Each row comes from the steps of one walk. Every step used is in the known rows, and no mark comes twice. Write the walk behind each row, first mark first.
In the rows, zero is written as 128.
Known rows:
W-S: [158 125 123 119 166 153 127 138 118  59 169  99  94 155 105  91 163  94
 150 139 123 135]
U-C-Q: [143  91 118 137 118 121 146  98 114 144 121 116  88 126  92 127 103 127
 115 118  76 146]
S-C-U: [123  64 113  99 120 154  47  85 135 118 100 102  65 101  78 109  99 132
  84 135 144 164]
C-U: [107  83 120  86 109 172  66  84 124 102 113  79  80 123  96 107 143 138
 114 154 104 129]
W-Q-C-U: [ 95  85 131 124  59 125 118 114 145 155  77 109 118 111 148 112 105 147
 124 138 154 142]
P-S-W-Q-C: [ 74 145 133 175 142  81 195 156 164 168 103 154 174 129 197 111  95 106
 138 107 154 155]
P-U-C: [134 107 113  98  74  89  98  88 132 204  99  96 100  86  16 154  98 140
 131 140  77 128]
P-U-C-Q-W-S: [208 113 120 132  91 150 169 105 108 140 148 122 143 128 135 144  96 120
 146 129 151 104]
C-U-W-Q: [138 154 137 160  97 152 150 148 117 150 151 137 109 135 169 141 155 114
 143 131 119 122]
Q-W-S-P-U-C: [182 133 131 100  74  76 125 134 103 188 119 127 142  87  45 169  85 142
 151 147 101  91]
Q-C-U-P-S: [152 126 114  93 142 125  83 135 127 129 125  90 156 157 150 148 154 146
 102 108 119 142]
S-C-Q: [109  90 128 152 182 146 125 102 121 138 138 141  58 127  91  83 118 113
  80 112 126 174]
C-S-P: [101 152 158 111 163 120 106 181 100  49 152 152 112 151  49  98 197 137
 141 153 102  89]
U-W-S-C-Q: [177 109 122 176 182 158 144 127 102 127 155 160  78 138 131 126 122  98
  94 108 156 167]
C-U-P-S-W-Q: [109 180 148 119 174 145 142 171 128 163 171 153 152 172 250 107 137 107
 158  93 136 115]
S-P-U-W-Q: [109 208 165 158 137 112 168 183  97 215 169 171 114 126 127 133 184 119
 151 143 106  94]
U-C-S: [160  92 104 126  63 125 113 112 140  46 115 109 119 135  39 148 131 132
 145 120 114 124]
W-Q-C-S: [ 98 116 132 160  66 118 163 147 159  73 112 144 141 146 109 105 155 134
 147 117 174 131]
Q-C-U-P-S-W: [116 149 118 101 192 120 104 125 141 140 117 122 182 139 214 151 108 132
 119 112 128 134]
Q-C-U-P: [131 119 123  67 111 117  64 104 131 131 108  71 124 109 119 138 144 185
 108 141  95 137]
P-U-W-Q-C-S: [113 139 132 173  50 120 164 144 147 134 106 161 154 132 111 152 162 142
 143 125 184 109]

Write each row's walk:
[146 163 116 101 200 130 103 152 121 104 179  92 135 175 124 124 191 118
 113 101  79 138]	U-P-S
[ 90 168 137 152 152  74 179 165 156 172 118 146 184 132 210 121 108 123
 139 101 140 148]	U-P-S-W-Q-C
[124 134 137  79  98 115  89 130 132 151 122  89 127 121 153 129 148 178
 127 129 111 130]	W-Q-C-U-P
[129 165 119 141 139 134 121 101 112 183 138 119 107  99  69 175 175 129
 111 163  86 114]	P-U-W
[ 98 103 130 134  92 128 129 127 147 166  80 133 158 128 210 128  87 131
 127 118 173 139]	P-S-W-Q-C-U
[112 129 118 109 118 126 114  99 145 123 109 149 147 116 111 155  99 130
 155 128 132 101]	P-U-C-S-W
[150  94 129 153 186 157 131 124 110 120 153 150  65 146 118  85 118 100
  97 106 160 168]	W-S-C-Q
[161 126 134 131  87 111 170 101 106 180 124 136 152  91  97 153  80 148
 121 145  96  91]	S-P-U-C-Q-W
[118 202 166 163 114 127 166 189  98 182 171 185 127 142 126 139 197 124
 158 134 132  81]	C-S-P-U-W-Q
[122 123 111 124 132 126 125 108 148  71 113 142 148 128 123 149  95 120
 156 121 122 116]	U-C-S-W
[ 84  99 136 121  80 127 123 112 149 163  73 125 136 106 189 119  85 144
 133 134 158 137]	S-W-Q-C-U
[163  64 116 102 120 167  54 105 123 102 114 109  72 119 106 110  98 119
 101 129 176 160]	W-S-C-U
[161 121 107 136 112 161 100  97 108 112 121 101 107 109 118 181 151 131
 108 158  93 128]	C-U-W
[191 125 115 133 130 156 161 120 125  48 170  96 141 137 127 114 125  98
 150 141 135 118]	Q-W-S
[122 161 122  89 214 147  92 128 127 125 150 122 161 155 210 138 131 120
 126 111 108 122]	C-U-P-S-W
[ 61 142 137 164 131  80 190 140 167 162  98 145 154 106 173 102  91 118
 145 127 138 151]	S-W-Q-C
[113 143 127 196  95  80 196 147 147 162 104 138 149 102 140 143 120 124
 130 132 127 155]	U-W-Q-C
[166 103 110 168 144 150 172  96 132 118 143 137 144 126 134 123  84 104
  84 107 145 147]	P-S-C-Q-W
[ 91 155 117 132 229 137 134 127 140 110 146 133 152 154 176 117 122  83
 128 116 109 138]	P-S-W
[112 147 139  76 124 113  93 130 137 160 118 108 145 116 196 136 124 175
 135 127 118 124]	S-W-Q-C-U-P
[177  99 106 151  82 129 183  76 129 122 126 109 145 101 114 150  69 131
 118 128  92 122]	U-C-Q-W
[126 166 170 100 154 137 135 150  79 196 159 159 120 126  99 110 159 141
 137 162 132  68]	C-Q-W-S-P-U
[ 84 141 125 118 175 155 123 111 147  51 138 145 136 144 141 113 139 113
 150 131 130 112]	C-S-W
[200 118 116  70 127 150  58 111 118 103 151  89 121 116 131 139 118 156
 110 124 139 132]	Q-W-S-C-U-P
[135 160 160 109 203 112 119 197  81  77 172 139 104 148  82  89 178 113
 151 156  96 106]	W-S-P
[ 90 154 167 143 119  87 149 205 115  89 125 175 142 140  87 103 169 144
 150 141 138  99]	W-Q-C-S-P
[128 131 125 186  62 116 176 151 151  79 112 151 157 139 122 146 157 134
 142 118 172 127]	U-W-Q-C-S
[141  69 107 110 130 159  54 106 131 126 107 114  90 129 103 121 102 116
  78 111 162 169]	P-S-C-U
[ 77 127 121 138 146 123 140 109 163  68  97 148 163 125 147 128 111 127
 142 132 153 127]	Q-C-S-W
